Every row comes from one small tree of marks. The marks that hang from a mark follow it in brackets, in the order of their numbers. Every link used is in the known rows. Which tree was each row made from?
Known rows:
j_369(j_672): [ 2.22 -1.48  1.37 -4.65  2.42  0.71  1.85  0.95 -0.76 -1.05 -0.10 -2.87
  1.80  0.74 -2.55 -1.08  1.05 -2.10 -0.51 -1.39 -3.33 -2.38 -1.89  1.16
 -1.31  1.37]
j_757(j_838(j_938) j_861): [ 3.53 -1.69 -0.04 -3.90  1.89 -2.74  1.40 -0.06 -1.33 -2.11 -0.84 -4.03
  1.28  1.60 -2.69 -0.92  1.08 -2.60 -0.25 -0.20 -3.76 -1.19 -1.97  2.70
  0.32  0.56]
j_757(j_59 j_838): [ 2.33 -2.45  1.10 -3.36  3.81 -1.89  0.55 -2.06 -0.83  0.71 -0.06 -5.62
  1.94 -0.98 -1.00  0.36  0.59 -1.89 -1.25 -0.45 -4.71 -3.13 -5.11  2.14
 -1.92 -0.75]
j_369(j_861(j_757(j_59 j_838(j_764 j_938)))): [ 7.87 -0.28 -0.76 -3.47  0.87 -0.63  3.56 -0.23 -3.84 -0.69  0.64 -3.03
  4.06 -1.80 -3.50 -0.16  1.23 -1.88 -1.47 -1.17 -6.49 -1.58 -1.58  3.75
 -1.97  0.14]
j_369(j_672(j_757(j_59))): [ 4.66 -0.66  1.69 -6.82  0.89  1.47  2.74 -0.43 -2.39 -0.12  0.77 -3.38
  2.24 -1.26 -1.55 -1.63 -0.18 -1.79 -1.04 -2.77 -3.65 -2.30 -2.96  0.29
 -3.10  0.49]
j_369(j_672 j_861): [ 3.41 -0.09  1.05 -4.14  1.73  0.95  3.53  1.40 -2.37 -1.07  0.46 -0.39
  2.75  0.46 -3.38 -2.95  1.30 -2.48 -0.85 -2.42 -3.29 -1.30 -1.34  1.54
 -1.18  1.39]
j_369(j_672 j_861(j_757(j_59))): [ 5.75  1.20  1.26 -6.43  0.99  2.49  3.50  0.57 -2.76 -1.04  0.37 -0.12
  3.99 -2.58 -2.81 -2.67  1.03 -1.84 -0.76 -3.35 -5.36 -2.09 -1.82  1.12
 -3.12 -0.24]
j_861(j_369 j_757(j_59 j_838(j_764))): [ 5.52 -0.65 -0.77 -3.96  2.45  1.23  2.59 -1.66 -4.03  0.68  1.04 -2.79
  2.82 -1.73 -1.97  0.05  2.29 -2.38 -1.88 -1.43 -7.31 -1.28 -3.88  2.95
 -2.33  0.83]
j_861(j_369(j_672) j_757(j_59 j_838(j_764))): [ 7.06 -1.15 -0.75 -5.04  1.28  3.24  4.36 -0.52 -4.10  0.20  1.65 -2.37
  3.22 -1.15 -2.94 -0.32  2.60 -2.54 -1.59 -1.94 -8.23 -1.71 -3.63  2.79
 -2.94  1.52]
j_255(j_672(j_369 j_757)): [ 4.15  0.81  1.47 -7.24  1.49  1.07  3.83  0.46 -2.52 -0.06  1.09 -2.77
 -0.66  1.96 -2.63 -4.65 -0.19 -2.61 -1.98 -2.55 -0.53  1.11 -3.46 -0.76
 -2.87  1.74]
j_369(j_672(j_757(j_838)) j_861): [ 4.12 -1.69  0.68 -4.78  2.53 -0.01  4.86 -0.12 -3.46 -0.28  2.16 -0.53
  2.52 -0.26 -3.12 -2.75  1.98 -3.16 -0.44 -3.58 -6.48 -1.48 -3.15  1.77
 -1.99  1.63]
j_938(j_838): [ 3.39 -0.60  0.53 -2.81  2.13 -0.86  0.33  0.34 -1.15 -1.07 -1.19 -4.33
  2.55  1.44 -2.58 -0.36  0.22 -1.85 -2.11 -0.12 -3.00 -2.20  0.13  2.78
 -0.35  1.66]
j_369(j_672(j_757)): [ 3.01 -1.10  1.45 -6.41  1.78  0.71  2.70  0.32 -1.83 -0.80  1.33 -2.23
  1.35  0.03 -2.43 -1.62  0.85 -2.29 -0.41 -2.94 -4.02 -1.77 -1.48  0.56
 -2.07  1.57]
j_757(j_59 j_861): [ 3.48  0.51  0.93 -6.32  0.72 -0.23  0.44 -0.94 -1.58 -0.71 -1.09 -3.26
  1.29 -0.78 -0.72 -2.14  0.27 -2.04 -1.86 -1.28 -1.19 -0.17 -3.08  0.40
 -1.29 -0.81]
j_255(j_672): [ 2.01 -0.51  1.31 -5.19  2.38 -0.54  2.02 -0.03 -0.22  0.06 -0.39 -4.04
  0.47  1.74 -2.09 -2.11  0.10 -2.03 -1.29 -0.79 -0.91 -1.22 -2.53  0.26
 -2.14  0.84]
j_838(j_757 j_764 j_938): [ 2.86 -0.08  0.97 -2.93  2.00 -1.16  0.11  0.75  0.63 -0.59 -2.50 -5.12
  1.34  1.87 -1.82 -0.40  0.24 -1.80 -1.60  1.00 -1.76 -2.45  0.43  4.00
  0.11  0.14]
j_861(j_757(j_59)): [ 3.08  0.23  1.32 -5.99  2.49  0.28  0.01 -1.29 -0.85 -0.53 -0.55 -3.16
  2.35 -2.58 -1.27 -0.45  0.31 -1.33 -0.85 -1.78 -4.65 -2.69 -2.27  1.13
 -2.98 -0.88]
j_757(j_59 j_838(j_764)): [ 3.60 -2.33 -0.10 -3.01  2.13 -0.92  1.45 -1.95 -1.98  1.41  0.51 -6.12
  1.98 -0.70 -1.35  1.25  1.41 -1.94 -2.43  0.02 -4.19 -1.69 -4.44  2.35
 -1.85  0.29]
j_369(j_861): [ 1.89  0.54  0.70 -3.21  3.11 -0.98  1.58  0.29 -2.49 -0.65 -0.37 -0.86
  2.18 -0.06 -2.43 -2.28  0.99 -2.25 -1.42 -1.96 -2.72 -0.84 -1.52  1.88
 -0.54  0.71]
j_938(j_838(j_757(j_59 j_861))): [ 4.99  1.87  1.71 -5.79  0.22  0.68 -0.49 -0.56  0.25 -0.60 -3.85 -4.34
  2.02  0.53 -0.48 -2.75 -0.55 -2.25 -2.77 -0.01 -1.43 -1.41 -0.79  2.83
 -0.84 -1.41]

Write each row's tree:
[ 4.40  1.53  0.19 -5.21 -0.56  0.77  0.30  0.42 -0.31 -0.59 -2.65 -3.52
  1.01  2.11 -1.72 -1.84  1.23 -2.85 -3.19  0.30 -1.25  0.24  1.40  3.56
  0.08  0.66] => j_938(j_838(j_757(j_861) j_764))
[ 7.66 -0.78  1.11 -5.81  0.90  0.01  4.76 -0.15 -3.12  0.13  0.52 -5.57
  1.19  1.58 -2.90 -3.19 -1.12 -2.06 -1.65 -1.15 -2.31 -0.72 -5.03  0.86
 -3.11  0.74] => j_255(j_672(j_369 j_757(j_59 j_838(j_938))))
[ 5.10 -1.92 -1.17 -3.53  0.34 -1.85  2.24  0.23 -2.38 -1.28  0.09 -4.40
  1.17  1.84 -3.12  0.02  1.97 -2.83 -1.47  0.26 -3.39  0.07 -1.24  2.94
  0.28  1.32] => j_757(j_838(j_764 j_938) j_861)
[ 7.02  2.17  0.49 -8.72 -0.47  1.87  4.14 -0.74 -4.39 -0.24  0.32 -1.29
  0.86  0.31 -1.34 -5.43 -0.11 -2.79 -1.94 -3.41 -1.02  2.15 -3.66 -0.97
 -2.59  0.51] => j_255(j_672(j_757(j_59 j_861(j_369))))
[ 7.88 -0.83  0.71 -4.50  1.20  0.56  4.66  0.74 -3.06 -1.74  0.61 -1.91
  4.63 -1.47 -3.95 -1.51  0.92 -1.86  0.08 -2.02 -7.65 -3.44 -2.11  3.09
 -2.56 -0.04] => j_369(j_672 j_861(j_757(j_59 j_838(j_938))))
[ 7.47 -1.18 -0.88 -5.87 -1.26 -1.11  3.03 -1.25 -3.89 -0.43  1.02 -4.74
  1.61 -0.26 -2.21 -0.37  0.71 -2.55 -1.70 -1.35 -3.54  0.53 -2.56  1.97
 -1.31  0.43] => j_672(j_757(j_59 j_838(j_764 j_938) j_861))
[ 6.26 -0.78  0.08 -5.20  1.09  2.03  3.76 -0.47 -3.82 -0.55  0.25 -1.88
  2.50  0.24 -1.95 -3.05  1.89 -3.04 -1.12 -1.96 -5.18 -0.68 -4.94  1.55
 -1.14  0.66] => j_757(j_59 j_838 j_861(j_369(j_672)))
[ 5.36  0.05 -0.12 -6.28  1.68  0.14  2.79 -2.15 -4.64 -0.12  0.83 -1.63
  1.50 -0.85 -0.84 -3.11  1.22 -3.24 -1.53 -2.99 -5.11  0.39 -5.11  1.31
 -1.37  0.38] => j_672(j_757(j_59 j_838 j_861(j_369)))
[ 3.80 -1.06 -1.06 -3.52  3.53  0.56  2.44 -0.90 -3.59  0.04  1.34 -1.64
  1.86 -0.29 -2.78 -0.09  3.18 -2.84 -1.43 -1.48 -7.75 -1.06 -2.51  3.39
 -1.49  2.10] => j_861(j_369 j_757(j_838(j_764)))
[ 6.19  1.99  0.47 -5.53 -1.47  1.43  0.32 -0.48 -0.73  0.09 -3.16 -4.70
  2.00  0.81 -0.93 -1.77  0.22 -2.45 -3.72  0.41 -0.81 -0.02  0.03  3.16
 -0.74 -0.55] => j_938(j_838(j_757(j_59 j_861) j_764))
[ 3.54  0.46  0.64 -3.04  1.39  0.21 -0.02  0.23  0.15  0.29 -2.48 -5.11
  1.86  1.88 -1.86 -0.33  0.70 -2.24 -3.08  0.92 -2.49 -1.92  0.93  4.35
 -0.23  0.94] => j_938(j_838(j_757 j_764))
[ 4.94  2.70  1.18 -6.90  1.75  2.29  4.60  1.43 -3.29 -0.97  0.48  0.50
  1.00  0.80 -3.93 -5.58  1.03 -2.57 -1.77 -3.11 -2.03  1.11 -2.10  0.08
 -3.16  1.12] => j_255(j_672(j_369(j_861(j_757))))
[ 4.02 -2.92 -0.81 -1.59  2.22 -2.59  1.87  0.01 -1.71 -0.56  0.31 -5.84
  1.98  1.58 -3.26  1.54  1.37 -2.08 -1.22  0.82 -4.33 -2.19 -1.65  3.55
 -0.09  1.63] => j_757(j_838(j_764 j_938))
[ 5.27 -1.52 -0.96 -4.47  2.24  2.71  4.21  0.29 -3.85 -0.29  1.98 -1.16
  2.42  0.11 -3.71 -0.43  3.60 -3.09 -0.89 -1.99 -8.52 -1.41 -2.45  3.03
 -1.95  2.65] => j_861(j_369(j_672) j_757(j_838(j_764)))
[ 6.82  3.16  1.27 -7.47  0.71  2.88  4.61  0.73 -3.62 -0.29  0.31 -0.62
  1.87 -0.77 -2.91 -5.41 -0.02 -2.09 -2.34 -2.95 -1.73  0.80 -3.47 -0.10
 -3.99 -0.14] => j_255(j_672(j_369(j_861(j_757(j_59)))))
[ 6.72 -0.22 -1.36 -5.90  0.07  0.97  3.63 -2.07 -5.64  0.59  1.68 -2.19
  1.31 -0.62 -1.27 -2.14  2.09 -3.36 -2.59 -2.75 -4.55  1.86 -4.34  1.55
 -1.36  1.31] => j_672(j_757(j_59 j_838(j_764) j_861(j_369)))
[ 4.20  0.19  1.07 -5.76  1.27  1.07  4.19  0.81 -3.69 -1.12  1.51  0.39
  2.46 -0.37 -3.21 -3.38  1.30 -2.65 -0.71 -3.86 -4.07 -0.67 -1.36  0.86
 -1.94  1.60] => j_369(j_672(j_757) j_861)
[ 6.65 -2.62  1.07 -4.94  0.97 -0.69  3.71 -0.18 -2.35 -0.74  0.93 -5.07
  3.17 -0.43 -2.87 -0.44 -0.24 -1.79 -0.09 -1.47 -6.01 -3.51 -3.56  2.26
 -2.36  0.52] => j_369(j_672(j_757(j_59 j_838(j_938))))
[ 1.73  2.12  1.24 -5.41  3.14  0.71  0.18  0.00 -0.81 -0.85 -2.96 -0.66
  0.29  1.68 -0.47 -4.41  1.25 -3.13 -1.30 -1.28 -2.22 -0.17 -1.77  2.42
  0.36 -0.18] => j_838(j_757(j_861(j_369)))
[ 4.80  1.46  0.15 -5.51  1.09  1.15  1.49 -0.57 -3.62 -0.94 -0.94 -1.60
  1.88 -0.24 -1.00 -3.27  0.64 -2.38 -1.84 -1.92 -2.04  0.49 -3.34  0.77
 -0.65 -0.01] => j_757(j_59 j_861(j_369))
[ 5.02  1.80  1.59 -6.74  0.78  3.30  2.20  0.34 -1.38 -0.65 -2.65 -1.19
  1.67  0.69 -0.55 -4.89  0.64 -2.80 -1.44 -1.73 -2.61 -1.08 -2.91  1.80
 -1.08 -0.77] => j_838(j_757(j_59 j_861(j_369(j_672))))
[ 5.83 -0.93 -0.91 -2.80  1.63 -1.31  3.59  0.62 -3.59 -1.32  0.93 -1.77
  3.27 -0.33 -4.34 -0.24  2.18 -2.49 -0.85 -1.21 -6.78 -1.32 -0.12  4.19
 -1.15  1.35] => j_369(j_861(j_757(j_838(j_764 j_938))))
[ 6.34  2.67  0.78 -5.06  0.47  1.91  0.64 -0.07 -1.77 -0.75 -3.71 -2.58
  2.75  1.14 -0.71 -4.01 -0.11 -2.54 -2.93 -0.49 -2.26 -0.71 -1.04  3.40
 -0.14 -0.52] => j_938(j_838(j_757(j_59 j_861(j_369))))
[ 7.10  2.57  1.51 -7.47  0.23  2.09  5.50  0.32 -4.83  0.32  1.04 -1.45
  1.24 -0.01 -2.56 -6.07 -0.72 -2.34 -2.82 -3.67 -0.05  1.91 -4.34 -0.84
 -3.56  0.63] => j_255(j_672(j_369(j_861) j_757(j_59)))
[ 5.19  0.03  0.67 -7.39  0.83  0.40  2.92 -1.61 -3.87  0.14  0.96 -3.01
 -0.01 -0.42 -1.28 -3.51  0.74 -3.16 -1.92 -2.57 -3.04  1.24 -5.69  0.32
 -2.24  0.15] => j_672(j_369 j_757(j_59 j_838 j_861))
[ 3.14  1.71  1.46 -6.24  1.85  2.67  2.03  1.18 -0.99 -1.19 -2.36 -0.03
  0.95  1.87 -1.49 -4.97  1.57 -3.25 -0.79 -1.92 -3.13 -0.65 -1.70  2.00
 -0.27  0.36] => j_838(j_757(j_861(j_369(j_672))))
[ 4.30  1.73  1.02 -5.75  2.01  0.41  1.72 -0.65 -2.69 -0.58 -0.32 -0.61
  3.33 -2.98 -2.03 -2.32  0.78 -1.72 -1.14 -2.95 -4.53 -1.55 -1.91  1.52
 -2.46 -0.96] => j_369(j_861(j_757(j_59)))
[ 5.95  0.58  1.31 -6.38  0.33  1.57  4.41  0.05 -4.03 -0.19  1.36 -0.72
  3.39 -1.73 -2.39 -3.28  0.20 -2.17 -1.33 -3.92 -3.55 -1.00 -2.84  0.67
 -2.70  0.40] => j_369(j_672(j_757(j_59)) j_861)
[ 4.19 -0.04  0.83 -4.41  3.20 -0.62  2.35 -1.67 -2.67  0.07  0.50 -1.44
  3.30 -2.96 -2.06 -1.34  1.42 -2.10 -0.91 -2.48 -7.03 -2.35 -3.78  2.53
 -2.77 -1.05] => j_369(j_861(j_757(j_59 j_838)))
[ 2.96 -1.68  1.20 -5.11  3.70 -0.77  0.61 -2.09 -0.82  0.03 -0.01 -4.12
  2.33 -2.58 -1.26  0.29  1.20 -1.79 -0.60 -1.28 -7.08 -3.33 -4.11  2.20
 -3.05 -1.00] => j_861(j_757(j_59 j_838))
[ 5.89  1.83  0.82 -5.28  0.49  3.23  2.33  1.82 -1.43 -1.85 -2.82 -0.75
  2.31  3.04 -2.40 -4.77  1.14 -3.21 -2.03 -1.02 -3.40 -0.76  0.31  3.32
  0.14  1.29] => j_938(j_838(j_757(j_861(j_369(j_672)))))
[ 4.00  0.22  0.57 -5.60  2.63  2.77  3.00  1.15 -2.69 -1.65  0.47  0.24
  2.59 -0.08 -3.24 -2.29  2.13 -2.40 -0.20 -2.92 -6.66 -2.12 -1.13  1.75
 -1.75  1.94] => j_861(j_369(j_672) j_757)
